Each row was made from one small tree. Brackets hold a mark, then the marks that hang from it, in alphabetical order. Every link used is in the known rows. Write each row's tree.
(in the rows, 128 means zero)
Known rows:
[pupek [minad [vemev pifu suguf]] [teda [movut gito]]]: [138 131 102  91 106 123 172 141 107 151 174 114 140 114 142 101  97 154
  97  80  70 147  95 132 152 114  93]
[libegug [leri [vemev minad pifu]]]: [110 126 106  85 102 105 170 155  90 140 153 114 138 115 111 110  87 141
  72  83 110 108 100 118 106 123  89]
[libegug leri]: [130 154 103  89 124  94 149 145 103 153 173 104 145 120 134 131 109 143
  81  82 114  99  97 129 107 141  94]
[pupek minad [teda [leri libegug suguf vemev]]]: [111 107 135 101  94 117 160 143 114 158 165 133 115 109 119 100 103 189
  80  75  95  62  99 115 122 107  90]
[movut gito]: [144 144  97  98 124 110 157 139 106 146 183 102 148 124 146 122 123 150
  86  79 112 114 107 127 130 141  98]
[minad vemev]: [133 152 117  97 137 117 156 140 115 143 185 111 136 111 133 123 115 157
  84  92 100 127  94 129 131 151  91]
[leri libegug [suguf zilusa] vemev]: [124 133 123 106 104 147 167 143 126 130 164 129 112 112 118 113  95 183
  72  72 105  66 103 101 109 130 103]
[didop [lerosam leri]]: [133 160 107  84 115  94 162 165 106 126 162 103 146 108 141 129 113 142
  70  65 112  95  90 124 105 154  78]
[vemev [libegug leri] minad [suguf mives]]: [110 147  88  84  90 107 134 132 108 133 135 112 141 118 115 122  64 149
  91  87 118  72  80 124 110  97  85]
[vemev libegug pifu]: [119 145 116  92 124 131 136 154  94 137 162 112 130 107 123 106 102 158
  83  92  97 104 108 104 137 141  96]
[gito movut]: [132 168 101  98 128 105 145 144 101 126 188 108 128 116 152 123 117 163
  75  92  93 125  83 126 121 148 108]
[leri suguf]: [129 147 113 111 112 118 157 135 108 122 174 118 127 120 134 118 115 158
  78  87 110  93 104 125 117 148  98]
[lerosam [leri libegug [suguf mives] [vemev pifu]]]: [121 126 109  91  75 149 166 158  95 121 141 113 132  97 114 116 101 181
  69  72 111  47 103  96  98 137  92]
[teda leri]: [137 134 112  95 127 103 142 145 113 139 186 113 141 115 137 117 119 150
  70  89 112  94  98 118 116 141  84]
[leri vemev]: [116 147 122 104 125 122 157 141 109 138 179 112 131 109 132 111 114 159
  81  92 103 112 104 112 118 144  94]
[lerosam [leri [suguf mives zilusa] [vemev minad]]]: [111 130  86  87  75 131 172 145 129 101 151 124 123 116 128 123  81 165
  43  61 124  61  88 118  88 114  89]
[teda [leri [suguf mives] vemev] [movut gito] zilusa]: [148 110  92  88  83 143 179 123 133 125 198 119 154 128 153  82  98 176
  72  83 120  69  97  98 110 117 107]
[vemev [libegug [leri [suguf zilusa]]] minad]: [115 138 100  87  97 112 151 144 122 140 151 131 128 134 114 124  63 161
  69  70 125  63  87 126 105 107 100]
[didop [lerosam [leri libegug [suguf mives] vemev]]]: [119 144 113  86  76 131 176 159 109 115 135 111 137 101 118 116  95 178
  78  57 115  41  87 104  92 139  85]
[suguf zilusa]: [132 151  98  91 130 119 150 145 128 121 179 114 120 114 144 121 110 147
  61  74 100 111 102 117 120 137  98]
[teda [leri suguf [vemev libegug]] movut zilusa]: [131 120 131 100 101 144 156 131 130 148 196 137 138 120 137  82  81 189
  79 103 119  65  94  90 112 121 108]
[didop [lerosam [leri libegug [vemev minad [suguf mives]]]]]: [117 138 100  83  69 116 171 155 110 109 121 112 137  95 114 118  75 158
  82  65 113  63  77 114  92 109  68]
[vemev [libegug leri]]: [120 157 114  87 126 105 133 147 103 169 164 109 146 120 125 127  92 157
  92  87 117  83  92 118 116 134  97]
[minad [vemev [suguf mives]]]: [126 155  99  98 116 132 152 125 119 116 167 108 137 105 128 119 101 154
  89  94  92 106  87 117 126 133  80]
[libegug [leri [suguf mives] [vemev minad pifu]]]: [101 121  92  85  73 123 176 144  94 110 138 116 134 120 106 103  80 153
  67  76 113  74  97 114 101 118  92]
[didop [lerosam [leri [vemev minad pifu [suguf mives]]]]]: [106 134  91  81  73 120 178 161  96  87 124 111 141  97 112 106  78 137
  65  69 102  84  86 102  99 118  61]
[teda [leri libegug]]: [147 127 118  92 119 109 139 148 113 150 174 114 137 107 130 119 115 165
  80  85 112  78  97 117 115 135  90]
[pupek [teda [leri libegug suguf]]]: [128 122 124 103  96 104 151 140 114 156 162 119 121 108 123 108 107 177
  72  76 101  61 103 120 115 131  98]
[minad [vemev [libegug leri] [pifu mives] suguf]]: [116 156 120  73 118 128 145 149 113 163 156 118 152 113 113 124  77 157
 108  92  98  75  90 106 111 121  74]
[libegug [leri [vemev minad [suguf mives zilusa]]]]: [105 137  80  83  88 119 163 134 125 112 145 118 131 116 116 117  65 143
  64  72 110  78  83 111  93  95  82]

Write each row's tree:
[121 146 120  92 121 129 146 148  93 162 155 115 154 111  98 121  76 156
  99  98  96  87  90 100 125 130  76] -> [minad [vemev [libegug leri] pifu suguf]]
[118 111 122 105  81 136 175 151  95 123 142 130 116 108 103 100  89 171
  79  84 107  85 106 114 116 124  98] -> [leri libegug suguf [vemev minad pifu]]
[114 120  99  93  76 140 160 141  99 104 127 117 120  94 106  98  80 157
  83  87  95  88  98 103 117 106  85] -> [leri libegug [vemev minad pifu [suguf mives]]]
[111 144 134 109 102 136 152 149 103 158 165 124 142 114 118 126  93 188
  80  89 127  52  95 102 101 139  89] -> [lerosam [leri suguf [vemev libegug]]]
[115 139  87  88  93 150 161 154 112 101 151 112 133  95 122 118  90 151
  50  71  95  70  98  80  97 123  73] -> [lerosam [leri [vemev pifu [suguf mives zilusa]]]]
[132 142 104  97 126 144 163 146 117 114 170 121 128 106 117 115  94 145
  68  85  78 115  99  98 129 134  78] -> [minad [vemev pifu [suguf zilusa]]]
[128 151 104  77 122 143 161 147 138 115 171 123 126 107 132 116  95 145
  77  78  80 101  99 104 116 125  75] -> [minad [vemev [pifu mives] [suguf zilusa]]]
[162 125  96  93  99 123 166 141 134 136 194 124 150 140 147 113  99 166
  63  68 117  79  93 119 109 129 104] -> [teda [leri [suguf zilusa]] [movut gito]]
[117 155 125  83 121 145 143 144 119 143 161 121 137 105 121 112  89 162
 104  97  89  90  96 103 127 126  76] -> [minad [vemev libegug [pifu mives] suguf]]
[164 120  85  79  79 137 160 141 139 126 172 117 143 129 143 109  92 181
  71  57 116  53  88 115 107 116 112] -> [teda [leri libegug [suguf mives zilusa]] [movut gito]]
[112 142  97  75 100 134 141 149 133 112 143 131 116 111 127 109  68 146
  77  77  97  84  97 110 115  94  83] -> [vemev libegug minad [pifu mives] [suguf zilusa]]
[110 130 113 102  90 104 175 139 103 141 158 124 137 129 112 119  84 158
  77  84 126  80  92 130  95 122  93] -> [libegug [leri suguf [vemev minad]]]
[105 127  77  78  83 129 168 145 111 101 136 117 130 111 107 107  64 136
  58  71  98  82  92  98  98  97  79] -> [libegug [leri [vemev minad pifu [suguf mives zilusa]]]]
[120 142  99  95  98 152 153 135 130 112 149 117 117  98 121 111  87 169
  77  75  93  70  95  90 109 111  91] -> [leri libegug [vemev [suguf mives zilusa]]]
[109 115 128  96 106 157 154 156 114 133 168 137 130 116 101  94  81 179
  58  83 102  48 104  71 116 125  86] -> [teda [leri [suguf zilusa] [vemev libegug pifu]]]
[144 107 102  95  82 124 182 140 135 134 183 134 146 141 132 102  78 169
  61  70 125  83  87 121 102 109 100] -> [teda [leri [suguf zilusa] [vemev minad]] [movut gito]]
[103 132  95  89  77 112 171 133 108 120 147 117 135 125 115 113  81 159
  75  77 125  70  88 127  94 115  95] -> [libegug [leri [suguf mives] [vemev minad]]]
[145 139 115 104  95 118 154 151 106 146 159 117 134 110 130 140 110 175
  76  74 125  57  98 126  98 144  95] -> [lerosam [leri libegug suguf]]
[120 146 120  80 130 124 147 157  94 169 164 111 151 114 107 119  86 160
  91  90 100  98  94 108 129 141  89] -> [minad [vemev [libegug leri] pifu]]
[116 145 118  98  99 124 175 168  89 117 146 112 148  97 113 113  97 142
  73  76  96  84  96  89 101 143  60] -> [didop [lerosam [leri [vemev pifu suguf]]]]
[127 148 127  86 105 113 169 170 105 146 150 109 141  97 123 124 103 167
  82  65 113  74  90 109  98 145  81] -> [didop [lerosam [leri libegug vemev]]]
[172 118 103  91  92 128 163 146 135 147 183 125 144 132 139 115  94 180
  73  64 120  62  93 118 108 123 109] -> [teda [leri libegug [suguf zilusa]] [movut gito]]
[132 142 101  96  91 133 151 134 113 113 151 112 121 109 130 115 108 175
  84  76 108  66 100 121 117 134 106] -> [leri libegug [suguf mives]]
[143 152 113  82 108 100 158 169 106 138 149 105 141 100 133 131 108 156
  80  61 113  79  89 123 104 147  84] -> [didop [lerosam [leri libegug]]]
[117 148 115  93  98 127 185 163 123 115 161 124 133 115 124 121  93 162
  54  54 111  61  91 100  90 143  80] -> [didop [lerosam [leri [suguf zilusa] vemev]]]
[105 143 127 106 113 152 154 141 125 135 168 132 120 119 116 107  83 183
  73  82 107  65 100  92 117 128 100] -> [leri [suguf zilusa] [vemev libegug]]
[108 138 107  71  86 112 151 152 110 141 141 127 134 128 117 115  73 156
  89  77 122  59  96 127 101 109  93] -> [vemev [libegug [leri suguf]] minad [pifu mives]]
[ 92 122  97  85  80 161 161 146 117  96 138 131 111 114 106  89  64 172
  59  73 102  69  99  93 121 106  99] -> [leri [suguf mives zilusa] [vemev libegug minad pifu]]
[105 142  98  86  94 161 144 156 112 118 143 116 134  96 112 114  73 167
  61  77  98  54  95  71 105 115  76] -> [lerosam [leri [vemev libegug pifu [suguf mives zilusa]]]]
[107 144 103  94  92 124 165 134 107 129 159 111 141 120 119 115  96 165
  79  79 115  61  95 110  96 133  96] -> [libegug [leri [suguf mives] vemev]]
[122 146 114  92 133 145 141 140 133 136 174 136 125 116 123 121  78 167
  92  86  88  99  83 111 142 101  77] -> [pupek [minad [vemev libegug [suguf zilusa]]]]
[140 147 118  94  91 109 168 164 105 128 146 115 138 109 125 129 103 166
  78  60 119  55  90 122  98 149  85] -> [didop [lerosam [leri libegug suguf]]]
[126 140 127 115 108 134 154 137 107 144 158 118 128  99 116 115 100 170
  98  96 100  85 100 102 114 127  86] -> [leri libegug [vemev suguf]]
[111 147  77  77  92 117 136 136 126 122 137 118 132 120 118 122  54 147
  74  73 113  66  79 116 107  89  87] -> [vemev [libegug leri] minad [suguf mives zilusa]]
[166 137  87  88 116 119 168 131 126 140 203 108 146 124 175 100 112 151
  82  84 113 129 104 126 129 131 119] -> [teda [movut gito] zilusa]
